Each row comes from the steps of one path. Every step used is in the known rows, and no mark comes twice. Write the path behind each row, first mark first.
In the rows, 128 means zero.
Known rows:
Z N D J: [ 59  61  93 143  80 154 195  91 169  96 162 173 100 155 155 159 126  95
  94 136 120 104 128 123 130 148 135 135 119 155 135 132 146 105 154 100
 142 161 152 123 115 203 174 145 130 117 103]
J G: [131 136 142 121 135 124 118 133 125 134 104 119 121 153 111 136 114 105
 153 102 133 129 135 139 119 115 117 142 126 141 135 135 142 155 128 155
 141 104 110 132 112  90  94 138 147 146 155]
Z N G: [ 97 100 139  81 138 129 188 109 118 138 164 129 126 129 142  94 137  98
 159 110 138 133  90 142 105 122 143 116 172 148 155 100 160  93 183 130
 177 127 120 127  90 174 118 176 105 119  81]
N G D: [102 163 164  94 107 121 131 107  77 148 138 142 151 105 120 110  95  98
 135 122  96 122 115 143 138 134 135 103 146 124 125  93 148 115 157 160
 159 111 114 112 112 150 146 142 135 167  93]
Z N M: [115  86 147  84 140 113 193 101 109 134 117 130 128 146 129 139 109  87
 146 128 139 104 118 104 149 127 100 161 166 158 116 134 158  85 191 118
 174 122 110 117 122 160 134 192 106 125 104]
J G D Z: [145 170 148 125 117  86  87 131 155 115 131 104 124 138 101 175  97  96
 117 114  92 120 173 122 134 129 102  85 114 141 105 118 121 153 132 134
 126 120 153 147 154  84 142 107 205 149 154]
G D Z T N M: [143 162 171 116 171 107 135 121 128 118 131 144 159  87 116  99  91 118
  72 214 118 112 142 103 151 164  80 124 120 122 135 141 100  75 196 117
 139 116 166 146 133 135 171 144 153  96  86]
Z J G T N D: [147 126 152 105 141 132 112  72 147 147 107 216 133 214 131 159  96 177
 129 120 104 111 141 148 142 157 134 196 108 141 187 126 116 130  95 100
 112 183  80 142 105 100 149 119  68 121 133]
T J G D: [121 175 125  74 102 113 102 119 151 158  79 138 170 145  95 144 103 109
 120 137 101 152 163  94 152  88  73 152 137  99 125 134  84 139  90 153
 113  86 172  99 129  84 106 135 180 189 157]
T N G D Z: [152 180 180  97 133  76 119 120 123 139 147 129 132  59 137  97 104 129
  93 152  78  97 139 157 129 168 137  80 148 137 129  97 127 102 207 123
 141 115 152 166  85 136 177 148 137 111  93]
T N M D Z: [199 131 169 128 163  49 120 133 128 134  79  93  75  45 141 115 122 153
  98 141 117  55 149 111 187 193 142 123 160 136 122 101 147  90 190  73
 167 135 134 145 139 147 178 133 114 114  97]
N M Z: [137 171 152 110 142  76 129 132  53 164 103 120 127  98  96 152  95 117
 156 126 133  95 111 113 139 116 109 154 145 170  81 171 148  93 157 154
 163 100  92 150  88 141 134 147 101 148 111]
J G Z T: [104 150  93 150 129 166 122 155 109 121 140 148 151 162  85  98 166 141
 154 110 173 159 109 166  77  76 138  95 101 119 159 137 121 129  78 189
 107  86 151 109 154  91  82 119 119 108 173]
J G Z: [123 144 122 149 100 118 107 142  97 147 112 119 135 157  87 133 144 150
 165  73 136 107 126 169  92  91 151  97 106 150 130 132 139 140  92 186
 122  77 111 115 142 103  97 117 117 146 178]
Z D J: [132  91 119 132  93 176 159 139 117 115 134 160 148 151 103 154 104 135
  66 155 138 134  88 145 110 175 105 127  56 116 127 133 120 103 106 156
 125 135  96 116  95 182 166 150 142 151  95]
M D Z N: [136  92 112 138 130  99 162 132 158 101 136  79  64  88 133 151 173  91
 108  95 120 106 122 106 147 129 145  89 139 160 125  79 168 123 178  69
 159 173 168 148 177 158 119 166 169 125 111]
J G T N M Z: [183 177 141 111 148  88  96 125  92 182 119 141 143 165 107 147  86 177
 172 124 139  89 173 159 106 116  85 207 117 173  89 169 106 106 117 132
 121 125 120 151  65 102 113 137  60  94 144]
N M D J G: [175  90 150 150 122 110  94 115 123 117 102 120 113 120 144 134  99 161
 145 127 162 107 157  95 177 154 120 125 122 103  90  99 157 148 113 117
 151 152 119  66 148 138 160  79 102 134 137]
G T N D: [111 131 114 137 116 139 151 106 133 144 122 194  99 160 151 142 115 138
 114 128  91  58 140 161 135 168 148 193 106 141 152 147 148 109 136  96
 120 154 108 147 104 167 163 155  87 107  91]
M J G Z D: [150 146  84 105  59 110 129 142  85 145 120 137 166 177  97 170 167 155
 143  74 146 158 105 188 126  91 127  84 105 112  89 122  92 117  45 201
 116  93 113  75 121 106 165 171 142 169 117]
Z D J G T: [147  87  90 158  92 193 123 131 150 107 156 170 161 231 116 182 102 135
 120 125 148 141 122 149  85 147  88 157  32 110 115 135 110 139  38 166
  95 174  89  93 102 144 147 128 146 140 135]
M D J G Z T: [123 107  63 193 108 174  92 137 116  91 147 134 147 129 116 110 178 165
 124 119 195 159 124 144 102  99 162  69  70 107 149 100 134 128  52 160
 107 132 180  82 182 134 110  83 106 104 169]
M D Z N G T: [152  81  95 148 140 119 147 102 142 112 179  97  63 103 168 135 172 113
 175  79 138  97 102 123 126 135 170  98 173 149 123  64 183 115 156  67
 153 232 147 130 153 204 134 154 127  86  81]
M Z D: [134 177 111 117 104 124 162 138  87 155 102 136 152 140  82 175 122  98
  91 112 142 143  84 163 110 125 113 129  92 164 105 157 117  92 122 163
 135 108 105 156  87 145 132 196 134 156  92]
E D Z T G M: [ 93 118 140 164 156 177 145 156 185  94 147  81 136 103 185  57 168 137
  65 173 112 177  99  91 148 146 143 102 165 112 130 142  96 145 126 106
  71 119 150 173 220 121  88 101 149  99 129]
D Z T G M: [ 90  92 139 186 181 199 154 179 152  71 149  63 147  89 177  88 142 113
  83 183 136 138 109  79 120 134 127  91 112 125 138 166 127 146 117 101
 106 112 137 157 198 136 100  82 157  83 139]
D Z: [132 118 144 142 156  99 125 154 136 119 122  97  81  81 110 147 116  87
 125 128 121  88 105 118 124 153 129 109 120 148 120 144 162 134 171 110
 135 137 106 177 122 137 136 137 178 137 118]
T J G M D: [104 129 120 141 117 148 113 131 138 134  78  74 121 111 164 130 131 127
 113 110 131 168 173  78 169  88 146 153 155  86 114 115 105 191  81  93
 145 114 158  86 159  88  66  78 131 153 166]
J G T N D Z: [145 131 114 154 133 100 106 106 202 119 140 158  79 172 155 154 111 140
 125 122  99  69 165 151 134 156 136 142 103 140 132 125 124 142 121  86
 106 178 123 150 104 118 177 105 128  74 134]
D Z J: [162 105 178 134 187 102 121 128 131 116 106 114 112  99  82 164 112 124
 119 147 117 128  81 104 136 169 126 107 120 151 163 135 147 115 168 110
 136 169  69 174 134 109 138 121 159 156 108]

Which path is each row?
[121 146 168  98 168 130 156 127  96 143 111 165 159 102 126  68 111 139
 104 190 161 118 127 123 148 142  91 175 132 104 166 148 120  77 184 126
 146 105 125 121  96 141 136 161  95  96  93] => Z T N M
[122 169 155 107  98 138 103 119 125 145 114 134 166 178  96 159 100 106
 129 106  99 130 161 127 136 114 104 129 106 141 126 123 127 143 119 155
 139  96 141 124 141  85 106 131 163 173 155] => J G D
[ 68 158 110 119 108 146 160 123 125 132 172  78 151 176 126 166 142 108
 126  92 144 174 180 148  72  62 123 138 128 212 108 167 104 149 126 114
 153 110 169 166 120  85  48 128 109  98 174] => J G M Z N
[115  96 129 125 149  98 177 136 172 110 149 105  93 115 113 155 145  76
 113 132 120 108 117 117 108 130 120 107 130 168 141 134 160 105 199  88
 136 141 140 173 133 146 122 186 167 121 119] => D Z N
[116 136 144 130 126  89 143 123 167 118 104 153  64  88 142 139 116 118
  77 155  80  63 134 136 152 186 165 119 130 141 146 139 131  97 188  84
 131 142 130 164  97 147 202 136 134  98 103] => T N D Z
[146 149  92 131  87  89  92 152  75 152 125 106 129 130 108 146 172 135
 186  68 140 131 126 155 121  69 146  90 129 129  95 140 131 147  83 174
 126  87 121  97 129  80 138 138 126 162 143] => M J G Z
[186 106 156 133 186 128  96 101 159 121 125 141 107 170  94 195 112 139
 161 112 130 135 104 119 111 143 111 142  94 131 159 130 137 148 101 110
 113 209  62 168 141  85 121  88 148 139 153] => D Z J G T
[135 138 124 135  97 117  96 123 168 125 150 148 116 165 114 111 128 146
 120 123 125 155 139 132 121 152 128 124 131 109 112 132 109 145 109 153
  84 122 128 127 114 103 118 117 131 149 152] => E D J G
[104 137 134 132 105 124 131 135  51 148 138 133 130  90 121  79 149 139
 180  95 140  98  66 169  94 118 186  71 154 127 147 102 166 102 127 187
 148  85  84 120 106 179 150 125  78 132 119] => N G Z
[131 114 167  99 111  76 169 104 151 121 128 117 130 124 122 174 103  88
 117 152  89  99 139  72 163 144  90 114 157 157  94 116 140  74 201 106
 167 133 156 135 158 160 173 169 174 132 106] => G D Z N M
[103 119  99 124  90 129 167 139 123 136 148 122 135 191  99 140 173 135
 171  69 152 125 134 163  77  73 138  97 121 167 139 121 134 113 116 155
 133  85 157 123 147 109  84 160 113 125 169] => J G Z N
[174 146 162 106 146 112 112 111 114 157 118 147 134 183 140 120  79 176
 168 137 135  84 167 145 131 143  86 200 123 122 110 135 125 117 127 126
 138 123  99 122  99 112 117 138  81 107 140] => J G T N M
[ 61 138 104 118 148 202 128 131 154 123 134 120 184 137 137  97 135  95
 113 168 157 206 142  87 105  63 102 161 129  81 156 156  74 164  84 127
 120 109 168  87 137  78  61  87 147 113 169] => Z T J G M
[124 155 100 115 113 110 108 148 126 165  74 135 134 136  91 122 161 145
 156 108 128 131 131 125 107  66 118 132 125 106 132 145 112 138  62 183
  98  55 157  97 122  97 112 115 123 155 177] => T J G Z
[140 182 145 107 168  96 123 111 173 133 169 146 121  65 150  23 168 140
  88 161 141 166  90 159 107 154 173  88 200  94 179  96 106  94 216 135
  99 140 153 168  97 142 151 152 110  58  78] => E D Z T N G
[ 89 126 144 107 119 151 133 126  58 137 168  98 137  76 189 116 133  97
 164 109 108 169 122 125 133 110 167 106 180 105  89 124 135 161 153 122
 190 135  81 110  90 154 140 117 112 135  70] => N G M J
[110  89 154 177 120 185 135 165  97 112  98  49 126  90 196 104 132 152
 105 116 114 116 136 103 192 146 171 141 131 143 118 117 155 170  91  83
 135  89 121 127 217 135  84 106 121 147 142] => T G M D
[157 165 161 106 174  86 139 115 173 129 131 151 115  82 139  63 139 155
  85 184 136 135 106 106 149 163 119 123 184 106 136 129  92  63 212 128
 100 131 145 160 124 133 172 160 114  85  89] => E D Z T N M
[107 113 187 125 147 168 123 107 106 123 123 116 165 167 113 152  96 143
 123 123 124 191 144 122 114 134 137 144 117 139 170 143 122 168 110 106
 151 147  49 137 139  59  67  83 108 143 159] => Z J G M
[ 69  56 109 151  98 189 166 111 113  96 195  90 121  95 202  98 155 130
 111 123 139 156 148 124 126 151 180  94 151 144 132  68 151 142 149  74
 183 171 147 101 145 207 121 105  85  97 106] => Z N G M D J
[128 120  75 118 135 161 130 141 116 156 100 152 111 124 124 134 130 103
 165 142 120 113  95 102 130  95  90 215 128  99 128 161 135 137 103 122
 105 138 112 126 110 162 100 144 148 162 119] => G T J
[156 134 103 129  98 139  86 124 173 137 164 175 128 183 131  99 145 200
 109 132 117 136 163 176  93 165 113 174 105 122 140 154  80 134 107 133
  50 131 135 161 101 105 114 131  99 108 146] => E D J G T N
[ 78 135 127 110 131 162 124 131 142 131  97 101 152 126 146 129 115 113
 125 138 122 174 161  99 119  88 116 170 143 102 121 164  92 174 105 113
 132  97 142 110 122  78  76  87 138 146 177] => T J G M
[182 118 180 128 190  90  95 126 165 117 105 111 118 136  81 163 108 129
 141 125 125 149 108 107 122 144 122 107 126 131 163 128 126 141 135 114
 123 146  81 161 127  56 120  98 157 145 153] => D Z J G
[115 150 159 106 100 137 112 119  97 138 162 170 169  82 143  78 104 143
  80 176 104 112 158 166 120 183 119 110 112 121 152 102 108 108 164 146
 127  97 145 125  70 175 175 124 101 120  93] => T N G D J
[127 110  99 171  89 141  96 152 111 123 138 139 127 140 101 128 145 165
 157 114 141 117 138 161  75 121 140  82  79 135 123 153 121 138  66 181
  96  92 131 115 125 124 127  80 107 137 183] => D J G Z
[131 104 136 109 103  97 165 126 112 139 120 126 141 189 110 125 136 153
 177  90 153 114 131 134 101  87 125 111 156 157 118 122 146  90 120 164
 157  85 136  93 152 128 133 155  84 120 169] => J G Z N M
[159  93  74 184 112 165  77 130 132 107 148 135 101 162 145 157 140 152
 153  83 143 120 154 130 136 137 132 154  73 120 106 101 153 166  64 109
 108 189 131  96 146 142 107 100 130 127 147] => M D J G T
[ 89  96 134 173 108 184 121 114  83 106 169  98 119  69 198  97 125 135
 111 125 132 137 134 124 142 167 201  98 131 108 106  93 149 161 123  96
 176 173 106  95 141 194 138  75  84 112  97] => N G M D J
[138 125 126 124 135 154 106 126 126 135 130 134 122 195 113 152 109 120
 182  90 129 111 135 141 110 114 107 167  95 136 126 147 148 150  82 134
 115 157  93 129 122 104  87 134 134 142 159] => J G T
[140 151  95 106  99 111 110  99 138 149 134 177 103 174 164 169 132 143
 154 102  99  99 168 164 155 125 136 176 128 123 102 129 110 144  96  95
 112 163 133 112  88 106 183 143 109 113  96] => M J G T N D
[138 140 100 134 185 123 107 139 202 111 106 127 134 100 126 113 152  88
 119 173 164 176 118  81 114  82  76 115 134  63 152 148  85 146 109 139
  91 138 183 118 125  87 110 106 199 110 162] => D Z T J G
[151 148 153 119 137  79 118 131 167 130 121 112  80  98 114 120 150 104
 111 124  99 128 102 121 144 158 154 110 174 124 114 133 137 120 185 127
  90 137 113 176 138 128 140 149 162 140 109] => E D Z
[131  95 111 167 109 136 113 139 110 104 118 124  85  73 135 132 135 129
 100 118 139 108 132 122 155 176 148 128  93 124 125 105 161 134 124 103
 145 148 133 113 141 163 131 119 133 147 117] => M D J
[169 165 159  59  97  64 105 106  81 147 103 124 168 139 126 172  78 113
 168 116 107 135 172  99 194 101  81 132 160 106  45 123 104 129 115 162
 174 104 129  82 125  89 165 145 158 175  99] => N M J G D
[106  56 138 203 108 198 134 172 113  92 130  64 122  89 200 103 137 164
  87 140 117 114 147  92 169 171 147 122  91 132 115 121 141 173  71  90
 124 118 128 115 201 169 113  76 109 133 136] => T G M D J
[112 145  93 106 167 162 124 137 167 139  97 154 163 134 113  90 150  95
 120 174 173 192 115  90 116  56  76 162 140  72 155 143  93 150  91 155
 103 105 173  94 115  94  80 122 159 132 159] => Z T J G
[ 86 147  76 119 137 162 127 124  87 154 132 159 161  79 126  41 188 123
 158 159 160 166  52 116  89  64 148  92 178  63 165 123 124  94 100 197
 115  90 149  81 110 183 126 127  83 118 119] => N G Z T J
